Known rows, with every step that occurs
mapeb > moru > refi: [ 0.65 -0.84  0.58 -0.50  1.13  2.06 -3.61  2.81  0.67 -1.70  1.96 -1.88
 -3.11  0.70  1.96 -1.20  0.70 -1.61  4.73 -2.78 -1.11  0.83 -2.39  4.20
 -1.50 -3.62  2.52 -2.95]
zuvu > mapeb > moru > refi > kogep: [-0.44  3.16  1.34 -3.98 -0.55  2.89 -2.44  3.20 -1.35  0.66  2.46 -2.52
 -1.69 -0.29  1.04  0.47 -2.41 -1.50  5.02 -2.17 -0.20  0.88 -2.44  3.05
  1.62 -4.04  2.36 -3.44]
moru > refi > kogep > fidar: [-0.48  1.51 -0.77 -1.61 -2.44  1.66 -0.91 -2.82 -3.88 -0.39  2.46 -2.78
 -1.46  3.26  3.62  1.22 -1.39 -0.58  0.48 -3.00  1.02 -2.01 -0.53  1.57
 -0.35 -1.88  2.74 -1.61]
dupi > moru > refi > kogep > sozega > zuvu > fidar: [-2.75  1.00  0.94 -1.74  1.37 -1.19 -1.83 -1.83 -4.85  4.37 -1.37  0.38
 -2.82  3.20  0.87  0.07 -3.91  0.78 -0.92 -3.19 -1.27  3.42  0.83  1.14
  1.74 -6.25  4.08 -2.32]
zuvu > mapeb > moru > refi: [ 0.01  0.67  0.93 -0.95  2.06  2.02 -2.18  4.33 -0.28 -0.75  3.18 -1.78
 -2.40 -1.66  0.22 -0.44 -1.04 -2.52  6.12 -0.90 -1.11  1.72 -2.49  4.08
 -0.27 -2.59  2.34 -2.26]
fidar > moru > refi > kogep: [-1.26  1.39  0.00 -2.60 -2.97  2.32 -1.89 -1.24  0.17 -1.56  0.67 -1.81
 -2.46  0.45  5.07  2.08  0.35  1.15 -1.12 -4.27  2.17  0.43  0.52  3.62
  1.73 -2.51  0.88 -4.93]
refi > kogep > sozega > moru: [-0.66  2.02  0.69 -5.27 -3.47 -1.51 -2.68 -4.80 -2.53 -0.78 -3.03 -0.58
  0.23  2.55  2.24  0.33 -0.51  0.15 -1.13 -2.16 -1.19  2.39 -0.21 -0.89
 -0.45 -4.25  2.06 -3.91]
moru > refi > kogep: [-0.85  3.50  0.92 -3.06 -3.05  1.66 -1.28 -0.05 -2.56 -0.03  0.91 -1.92
 -1.51  1.51  2.96  0.90 -1.84  0.78  0.04 -4.38  2.20 -0.45 -0.56  1.78
  2.02 -2.38  1.02 -1.79]
zatu > zuvu > mapeb > moru > refi > kogep: [ 1.22  0.58  2.76 -3.15  0.62  2.94 -1.94  3.96 -3.51  2.91  4.00 -1.09
 -1.95 -1.42  0.43  0.48 -2.50  0.52  4.76 -3.04 -1.16 -0.32 -1.87  3.33
  1.44 -4.42  1.76 -3.75]
mapeb > moru > refi > kogep > fidar: [ 0.38  0.59 -1.15 -2.19 -0.86  3.01 -3.32 -0.56 -1.76 -0.33  3.07 -4.18
 -2.66  3.43  3.58 -0.12  0.29 -2.03  3.69 -2.93 -0.72 -0.99 -2.43  3.23
 -1.71 -4.12  3.98 -3.66]
zuvu > mapeb > moru > refi > kogep > sozega: [-1.30  1.67  0.95 -4.85 -1.34  0.97 -3.70  0.27 -4.16 -0.23  1.67 -0.42
 -1.74  2.72  0.83 -0.79 -4.53 -1.35  4.18 -2.67 -2.31  3.13 -2.39  3.20
 -0.21 -4.94  4.13 -3.63]
zuvu > refi > kogep > sozega: [-3.21  0.77  2.18 -2.85 -4.05 -0.67 -3.73 -3.89 -3.76 -0.12  1.56  1.75
  1.69  4.34  0.43 -0.33 -3.64  1.70 -0.92  1.80 -1.71  1.78 -1.70 -1.29
  3.02 -2.23  1.35  0.55]
sozega > zuvu > refi > kogep > mapeb: [-2.82  3.00  2.26  2.33 -2.15  1.69  0.87 -2.12 -1.60  0.28  2.33 -1.55
  1.26  0.27  0.42  1.34 -3.91  1.37 -3.65  0.23 -0.64  2.08 -3.28 -0.07
  4.15 -2.22 -2.11  0.62]
moru > refi: [-0.29  0.29  0.35  0.15 -0.55  0.71 -1.08  0.70 -1.06 -1.82  1.27 -0.93
 -1.99  0.22  2.03 -0.02 -0.88 -0.16  1.66 -3.46  0.77  0.18 -0.56  3.02
 -0.01 -1.05  0.90 -0.80]
dupi > zuvu > fidar > moru > refi: [-1.75 -5.08  1.06 -0.59  0.59 -3.42 -1.03 -1.53  0.71  0.38  2.76 -1.74
 -8.42 -2.67  2.78  2.35  1.52  1.23 -1.72 -0.94 -2.29  0.87  1.93  1.53
 -0.16 -1.68  2.43 -7.18]
zatu > moru > refi > kogep: [-1.43  3.20 -0.62 -3.84 -3.04  2.68 -1.62  1.22 -0.57 -0.42 -0.44 -2.88
  1.57  2.90  4.37 -2.06 -2.83  1.05  2.18 -2.82  3.18  0.25  1.30  2.92
  1.47 -1.80  2.36 -3.72]
refi > kogep > sozega: [-1.28  1.64 -0.13 -4.05 -3.46 -1.26 -1.58 -3.72 -3.83  0.47 -1.47  1.57
  0.59  4.69  0.20 -0.62 -3.26  1.29 -2.30 -1.65 -1.11  1.14  0.53 -0.91
  0.15 -2.35  1.57 -0.91]
zatu > zuvu > fidar > moru: [ 0.44 -6.03  1.40  1.41  2.28 -1.51  0.77 -0.01 -1.41  4.42  1.64  3.11
 -3.27 -1.71  0.46  0.87  2.09  2.49 -2.64  1.58 -2.68  0.01  3.01  0.13
  0.63 -2.46  0.23 -5.46]
sozega > moru > refi > kogep > zatu > zuvu > mapeb: [-0.31  0.80  3.68 -0.37 -2.27  1.93 -0.62  0.40 -3.63  2.26  1.48 -1.56
 -0.69 -2.82  1.43  2.73  0.10  1.27  3.09 -4.09 -0.14 -1.33 -2.70 -1.56
  1.77 -2.84  0.67 -5.86]
sozega > zuvu > fidar > moru: [-2.21 -1.52 -0.43  2.76  4.02 -1.08  2.66 -0.42  0.81  3.94 -0.73 -0.68
 -2.31 -3.76  1.39  0.89  0.74  1.49 -3.74  2.16 -1.86  2.76  2.22  1.49
  1.28 -1.52  0.13 -5.52]
zuvu > mapeb: [-0.60  1.18  0.04 -0.68  0.73  0.06  1.50  1.38 -0.88  0.57  1.26  0.46
  0.88 -2.20 -1.79  0.78 -1.76 -0.91  1.44  2.15 -0.23  0.46 -0.16 -0.41
  0.88  0.54  0.04  0.63]
sozega > moru > refi > kogep > dupi > zuvu > fidar: [-1.58 -2.87  2.37 -4.34 -1.93 -4.16 -1.38 -2.69 -2.03  2.40  2.60 -5.74
 -5.60 -2.32  3.46  2.12  0.60  0.93 -2.86 -2.30 -1.30  2.07 -1.99 -2.10
  1.05 -4.51  0.73 -6.86]
zatu > moru > refi: [-0.77  0.22 -0.93 -0.42 -0.32  2.04 -1.75  2.65  1.03 -1.96  0.20 -1.30
  0.84  1.65  3.61 -2.74 -1.79 -0.26  3.56 -1.83  1.74  0.49  1.00  3.85
 -0.41 -0.69  2.63 -3.12]
zatu > zuvu: [ 1.55 -2.72  1.65  0.88  1.23 -0.04  0.11  0.92 -1.86  2.32  1.21  1.94
 -0.30 -1.01 -1.06  0.17 -0.15  2.09 -0.20 -0.94 -1.16 -1.27  0.71 -0.15
  0.06 -0.65 -0.37 -0.81]

Rows
[-2.90 -2.35 -0.15 -1.99 -2.08  0.30 -0.56 -1.42 -1.90  2.19  3.24 -1.19
 -3.14  0.86  4.73  1.12 -0.16  1.18 -4.96 -1.74  0.57  2.77 -1.05  1.18
  2.13 -3.95 -0.33 -5.69]
zuvu > fidar > moru > refi > kogep > dupi
[ 0.06  3.48  1.90 -4.58 -3.15  1.08 -2.21 -1.34 -1.44 -1.76 -0.73 -4.16
 -1.63 -0.79  4.44  1.88  0.54 -0.29  1.67 -4.52  2.08  0.55 -0.70  1.28
  1.76 -4.43  1.33 -4.59]
sozega > moru > refi > kogep
[ 0.05  2.04  0.84 -3.49 -1.40  2.90 -3.81  1.46 -0.73 -0.34  1.58 -3.44
 -2.28  1.86  3.06 -0.22 -0.52 -0.66  3.39 -4.08  0.25  0.05 -2.35  3.01
  0.55 -4.93  2.18 -3.71]
mapeb > moru > refi > kogep
[ 0.00  1.63 -0.98 -2.91 -0.24  3.18 -1.69  0.59 -2.63  0.39  4.07 -3.63
 -1.78  1.43  1.71  0.57 -1.70 -3.12  5.35 -0.94 -0.95 -0.58 -2.74  2.84
 -0.90 -3.41  4.18 -3.09]
zuvu > mapeb > moru > refi > kogep > fidar
[-2.11  2.06 -1.10 -0.16 -3.89  2.86 -0.59 -0.53  1.15  2.12 -1.42 -1.43
  4.12  3.98  2.17 -1.55 -0.06  1.55  1.23 -0.10  1.26 -1.52 -1.33 -3.15
  0.71  0.46  1.33 -3.59]
refi > kogep > zatu > moru
[-0.93 -0.49  2.65 -0.54 -3.54  3.03 -3.71 -0.61 -0.25 -1.86  4.54 -1.73
 -0.09  3.99  0.34  0.03 -1.07 -1.49  0.66  0.78 -1.96  1.33 -5.25 -0.43
  2.46 -4.94 -0.39 -0.85]
zuvu > refi > kogep > mapeb > moru
[-1.11  0.57  0.65 -3.06 -0.76  2.66 -2.07  2.96 -1.45  1.08  4.71 -3.01
  0.03 -0.45  1.83  0.08 -2.70 -1.71  2.67 -2.42 -0.74  3.00 -5.12  2.15
  1.10 -3.65  0.45 -2.47]
zuvu > mapeb > moru > refi > kogep > dupi
[-2.28  2.65  0.38 -1.05  2.36  2.67 -0.26  3.26 -0.83  3.04  3.53 -4.56
  0.45 -3.69  1.46  0.01 -4.17 -0.65  1.13 -2.64 -0.82  3.92 -5.14  4.19
  1.89 -3.22 -0.70 -3.07]
sozega > zuvu > mapeb > moru > refi > kogep > dupi
[-3.20 -0.68  2.45 -1.36 -3.13  1.52 -2.33 -1.00 -1.36  1.22  4.60 -0.89
  2.98  0.98  1.09  0.56 -1.77  1.37 -2.36  2.14  0.20  1.48 -4.37 -2.17
  3.91 -0.72 -2.50  1.58]
zuvu > refi > kogep > dupi
[-4.04 -1.50  2.35  0.14 -4.53  0.39 -2.86 -1.69  2.16  1.24  2.22 -2.76
  1.77  2.02  1.61 -0.05 -0.63  2.49  1.93  3.03 -0.64 -1.78 -3.12 -4.60
  2.35  1.98  1.38 -3.46]
dupi > zuvu > refi > kogep > zatu > moru
[ 0.02  1.66 -0.04 -2.94 -2.64  1.27 -1.72 -3.37 -2.62 -1.53  0.43 -5.15
 -1.43  1.10  5.20  1.99  1.16 -1.50  1.89 -3.33  1.10 -0.85 -0.85  1.58
 -0.71 -3.84  3.49 -4.65]
sozega > moru > refi > kogep > fidar
[ 1.26 -1.61  0.13  1.60 -0.71  2.17 -2.86  1.48  0.48 -3.76  3.25 -1.55
 -4.05  2.59  1.69 -0.86 -0.81 -2.51  2.00 -4.82 -1.51  2.15 -3.96  3.85
 -2.21 -5.05  1.38 -2.73]
kogep > mapeb > moru > refi
[-1.90 -3.43  3.46  0.17 -0.89 -2.48 -2.27 -0.93  1.07 -0.75  4.03 -1.52
 -2.51 -1.88 -0.79  1.67 -0.08  1.06  0.93  2.99 -2.43 -0.36 -2.01 -1.75
  1.79  1.65  0.14  0.21]
dupi > zuvu > refi
[-1.80  4.90  0.74 -1.90  2.23  3.15 -0.08  3.50 -0.80  2.01  1.40 -4.51
 -0.95 -3.54  1.22  0.38 -3.83 -0.43  3.63 -2.54 -0.60  1.94 -2.32  4.98
  2.47 -3.68  1.52 -3.88]
sozega > zuvu > mapeb > moru > refi > kogep
[-2.78 -3.57  0.65 -4.25 -3.16 -4.68 -2.37 -5.28 -3.21  1.17  1.42 -0.05
 -7.88  2.17  3.06  1.58 -1.55  2.35 -3.52 -2.77 -3.24  2.29  2.15  0.72
 -0.30 -4.28  4.07 -8.33]
dupi > zuvu > fidar > moru > refi > kogep > sozega
[-2.39 -1.71  0.18 -0.09 -2.57  2.82 -1.78 -4.46 -0.25 -1.20  4.19 -1.24
  0.74  2.13  4.00  2.37  1.51 -0.05 -0.68  3.36 -0.28 -0.53 -0.85  0.19
  1.82 -0.70  1.16 -2.10]
zuvu > refi > kogep > fidar > moru
[-0.82 -0.92  4.48 -0.92 -1.92  1.43 -2.07  0.14 -3.53  2.93  4.02  1.29
  1.27  0.11 -0.12  1.06 -1.29  3.58 -0.59  1.20 -0.68 -1.49 -0.85 -1.40
  5.02 -1.52 -1.14  0.52]
zatu > zuvu > refi > kogep
[-0.42 -2.86 -2.05  2.12  0.33  1.34 -1.27 -2.20  0.45 -3.60  3.07 -1.35
 -3.04  1.16  4.87  1.46  1.70 -1.43  0.59 -2.16 -0.08  0.15  0.59  4.52
 -2.78 -0.65  2.67 -4.01]
kogep > fidar > moru > refi
[-2.38 -4.07  0.96 -0.91 -2.76 -0.52 -2.26 -5.83  1.24 -1.16  5.01 -3.37
 -2.90  0.28  3.36  3.83  1.37  0.83 -1.40  2.99 -1.86 -1.08 -1.14 -0.83
  1.02  0.81  1.79 -3.80]
dupi > zuvu > refi > kogep > fidar > moru
[-1.76  2.37  0.90 -0.54 -1.84  3.74 -2.28  2.29 -1.27  1.33  2.74 -2.41
 -1.20  0.63  0.57  0.61 -1.14 -1.12  5.38 -2.31 -0.69 -0.22 -5.13  0.06
  0.93 -2.93  2.23 -4.15]
zuvu > mapeb > moru > refi > kogep > zatu
[-1.59  1.30  0.35  0.90  4.23  0.08 -1.69  2.03 -1.95  0.08  0.74 -0.47
 -1.75 -1.51 -0.04 -1.68 -4.99 -1.13  4.09 -1.81 -3.80  5.07 -2.27  5.75
 -1.58 -3.49  3.50 -3.55]
kogep > sozega > zuvu > mapeb > moru > refi
[-0.83 -4.37  2.31  1.06 -1.46  2.17 -1.95 -3.29 -2.08  0.98  5.45  0.72
  0.38  1.07  3.15  2.40  1.49  2.28 -1.10  2.29 -1.39 -2.08 -0.04  0.29
  2.03 -0.96  0.70 -2.93]
zatu > zuvu > refi > kogep > fidar > moru
[-3.91  2.58 -0.61 -2.16  0.28 -1.33 -0.26 -0.82 -4.65  4.64 -1.91 -0.86
 -0.13  3.41  2.97 -3.58 -6.45  2.56 -1.00 -1.39 -1.11  3.18  2.79  2.56
  1.09 -4.69  4.49 -6.14]
zatu > moru > refi > kogep > sozega > zuvu > fidar
[-3.00  4.89 -0.17 -2.09  0.28 -0.79  1.64 -2.22 -4.37  3.09 -1.63  0.56
  1.84 -0.64 -1.60  0.31 -6.57  1.35 -2.08 -0.17 -1.56  3.31 -0.03  0.56
  1.78 -0.82  1.09 -1.45]
refi > kogep > sozega > zuvu > mapeb
[-3.11  4.32  1.05  1.79  1.01  3.71 -0.40  2.18 -0.61  3.01  1.34 -4.18
 -0.76 -2.44  0.76  0.73 -2.64 -0.10  4.05 -2.67 -1.48  0.86 -5.29  1.73
  1.51 -2.39  0.97 -4.72]
sozega > zuvu > mapeb > moru > refi > kogep > zatu
[-1.76  1.85  2.31  2.15 -0.65  3.14 -1.82 -0.45  0.48  0.18  2.91 -3.21
  0.51  0.88  0.79  0.50 -2.74 -0.32 -0.73  0.62 -2.16  2.38 -5.46  1.10
  3.07 -4.44 -0.92 -1.35]
sozega > zuvu > refi > kogep > mapeb > moru
[-1.88  0.72  0.31  2.07  3.85 -2.13  2.95  0.49 -1.92  5.55 -1.01 -0.77
 -1.34 -3.01 -0.95 -0.40 -1.36  1.25 -2.47  2.20 -1.95  1.03  1.27 -0.23
  1.57 -1.62  0.10 -2.41]
sozega > zuvu > fidar
[-2.17  3.62 -0.42 -1.70 -0.44 -0.81  0.46 -3.58 -3.17  2.57 -2.67  0.00
  1.11  1.24  0.40 -0.47 -4.66  2.45 -3.49 -1.95 -1.47  2.64  0.26  0.97
  0.43 -1.49  0.71 -1.72]
refi > kogep > sozega > zuvu
[-3.68  0.66  2.99  1.58 -4.43  1.67 -2.48 -1.85 -1.38  1.57  2.76 -0.24
  2.25  2.38  0.46  1.07  0.19  2.02  0.42  2.14 -0.16 -1.77 -4.44 -4.56
  4.05  0.21 -0.36 -0.03]
zuvu > refi > kogep > zatu
[-3.29 -0.13  2.44  1.22  0.91  2.56 -1.97 -0.01  0.84  3.03  2.82 -1.45
  3.71 -0.72  0.79  1.65 -1.43  0.41 -1.68  1.43  0.78  2.93 -5.01 -1.23
  5.02 -1.25 -1.93  3.06]
sozega > zuvu > refi > kogep > dupi > moru
[ 0.49  1.17  0.41 -1.34 -3.95  3.23 -2.33 -0.96 -1.01 -2.26  1.29 -0.94
 -2.05  5.02  1.84  1.76 -1.59 -2.03  0.06 -6.91  2.39  0.95 -2.48  1.04
  1.10 -5.03  1.19  0.81]
dupi > moru > refi > kogep > mapeb
[-0.84  0.71  0.67 -4.02 -2.75  0.81 -4.72 -2.05 -2.99 -0.88 -0.57  1.09
 -1.35  6.12  1.92  0.20 -2.37 -0.65  1.46 -5.61  0.66  2.03 -0.38  1.47
  0.26 -4.40  3.77  0.25]
dupi > moru > refi > kogep > sozega
[-1.01  3.44 -1.08 -0.57  2.84  2.92  0.37  1.10 -2.13  2.07  3.07 -5.32
 -1.04 -1.67  2.03  0.52 -3.07 -1.72  3.84 -1.10 -1.50  0.89 -2.76  4.59
 -0.53 -3.00  3.55 -3.55]
sozega > zuvu > mapeb > moru > refi > kogep > fidar
[ 0.76 -2.87  4.22  0.53 -2.06  2.67 -3.74  0.49 -2.12  0.87  5.59  0.21
 -0.52  3.25 -0.24  0.19 -1.19  1.21  0.52 -0.27 -2.77  0.29 -4.61 -0.30
  2.49 -5.37 -0.70 -1.38]
zatu > zuvu > refi > kogep > mapeb > moru
